Every row comes from one small tree of marks. Brackets hold a mark, then the marks that hang from it, in alphabetical order. Every link used is in the known rows. Which tree was each row made from?
(in the rows, 128 means zero)
Known rows
(kori (pidom tive)): [109 100 130 135 145 134 148 162 158 117 155 125 141 130  78 129  67 134
 140]
(nutok benar): [147 106 100  96 119 131 140 165 116 114 199  75 167 123 127 131 122 179
 159]
(gadi (pidom (tive benar))): [102 121 113 104  76 133 103 182 115 116 151 153 164 162 115 124  74 149
 105]
(kori (pidom mogu tive vake)): [110 122 128 150 187 159 148 113 167 113  72 113 162 117  75 128  89 114
 143]
(pidom mogu tive): [123 106  89 123 128 141 114 160 133 117  77 103 139 143 115  92  94 145
 157]
(gadi (pidom mogu tive vake)): [128 130 114 128 121 156 120 128 153 101  66 103 177 142 101 109  92 107
 130]
(mogu (pidom vake)): [136  94 129 124 125 103 146 110 135 117 167 114 189 141 126 136 115 125
 173]
(vake (pidom mogu)): [171 109 102 139  93 105 123 135 137 100 146 114 142 152  80 113  93 120
 172]
(mogu pidom): [149  72 117 120 103 100 129 153 125 126 195 128 160 159 130 131 105 139
 157]
(lufeso kori (nutok benar)): [121 100 173 109 139 117 121 141  95 107 209 109  84 125 132  96 140 157
 136]
(kori (pidom mogu (tive benar) vake)): [ 86 134 121 142 178 161 130 117 133 124  71 147 169 123  87 144  94 134
 123]
(gadi (pidom mogu)): [159  76 109 117  88 148 105 175 133 101 160 108 170 157  82  97  95 135
 126]
(lufeso (kori (pidom mogu tive vake)) (nutok benar)): [ 99 157 194 152 228 160 145  85 136 117  79 132  77 105 122 129 136 114
 101]
(tive pidom): [115  59 118 118  77  95 135 155 130  93 222 132 156 147 107  91  82 122
 155]
(lufeso kori (nutok benar (pidom tive))): [128 139 175 125 124 111 128 123 109 138 134 150  40 124 211 133 140 122
 103]
(nutok benar (lufeso kori)): [155 155 116 101 106 105 129 141 110 143 209  81 108 115 140 125 199 164
 126]
(lufeso (kori pidom) nutok): [106  59 211 141 156 116 124 145 123  99 230 145  80 125  58  86  96 123
 131]
(mogu (pidom (tive benar) vake)): [ 93 141 114 121 126 109 130 110 113 140 100 159 177 151 156 155 105 135
 141]
(lufeso (nutok (pidom vake))): [120  81 178 130 107 133 144 105 131 104 157 130 154 107 141 123 108  90
 162]

Which tree is each row?
[ 92 140 177 142 135 125  92  86  91 134  44 189  73 126 177 105 138 102
 106] : (lufeso kori (nutok (pidom mogu (tive benar) vake)))
[130  97 186 142 195 152 127 132 116 114 177 135  70 118 101 117 138 140
  99] : (lufeso (kori (pidom mogu)) (nutok benar))
[150 144  96 142 104 108 122 128 147 110  79 123 120 156 109 118  78 109
 160] : (vake (pidom mogu tive))
[126 159  89 136  96 110 107 134 115 121  81 158 129 166 116 131  83 130
 139] : (vake (pidom mogu (tive benar)))
[131 153 132 148 151 131 123 130 150 148 109 132  73 123  94 117 160 114
  95] : (nutok (lufeso (kori (pidom mogu tive))))
[ 74 133 137 130 160 139 146 126 133 120 128 146 178 118  82 149  80 139
 135] : (kori (pidom (tive benar) vake))
[ 91  94 112 126 110 124 118 110 106 101 133 156 186 139 114 103 108 124
 137] : (tive benar (pidom mogu vake))
[112 126 102 127 151 144 128 116 142 109  47  90 167 126 107  97 104 128
 173] : (pidom mogu tive vake)
[180 152  98 105  74 135 152 139 133 161 190 103 148 104 201 187 191 129
 118] : (nutok benar lufeso pidom)
[154 166 100 128 145 150 149  98 139 144  41 104 144 108 203 167 145 122
 129] : (nutok benar (pidom mogu tive vake))
[167 152 129 133 162 143 136 131 135 150 177 107  95 112 112 150 199 144
  88] : (nutok benar (lufeso (kori (pidom mogu))))
[183 122 121 131  78 105 104 128 119 158 145 129  80 124 157 113 198 112
 112] : (nutok (lufeso kori) (pidom mogu))
[ 98 163 139 127 124 114 118 143 120 155 167 168  88 128 102 136 149 139
  84] : (nutok (lufeso (kori (pidom (tive benar)))))
[154 151 143 122 145 121 149 138 134 148 234 105 102 107 110 155 187 148
  98] : (nutok benar (lufeso (kori pidom)))
[105 119 104 115 104 106 115 150 102 147 128 174 147 171 165 152  99 153
 126] : (mogu (pidom (tive benar)))
[119 119 200 148 214 156 143  91 125 108 146 121 100 102  97 121 149 122
 114] : (lufeso (kori (pidom mogu vake)) (nutok benar))
[175 196 101 126 110 124 120 114 124 176  78 124  57 115 222 156 216 124
  82] : (nutok benar (lufeso kori) (pidom mogu tive))
[151 107  96 133 102 133 117 147 137 139  69 133 116 137 170 124 106 116
 134] : (nutok (pidom mogu tive))
[ 91 139  95 120 143 148 110 122 109 121  46 126 174 130 118 112 110 149
 151] : (pidom mogu (tive benar) vake)
[128 193 120 133 103 115 102  85 107 168  50 161  93 114 184 137 201 107
  94] : (nutok (lufeso kori) (pidom mogu (tive benar) vake))
[118 174 144 151 171 134 137  89 160 139  81 119 103 103  87 121 167  99
 110] : (nutok (lufeso (kori (pidom mogu tive vake))))
[153 144 101 111 104 126 146 147 132 147 124 116 124 123 205 169 124 141
 125] : (nutok benar (pidom tive))
[110 185 106 115  74 131 136 102 125 161  92 151 163 106 186 173 163 105
 120] : (nutok lufeso (pidom (tive benar) vake))
[131  88 136 148 177 157 148 119 155 106 135 101 185 112  50 120 103 121
 156] : (kori (pidom mogu vake))
[150 155 127 124  70  85 120 129 132 164 136 136  65 123 177 126 171 106
 111] : (nutok (lufeso kori) (pidom tive))
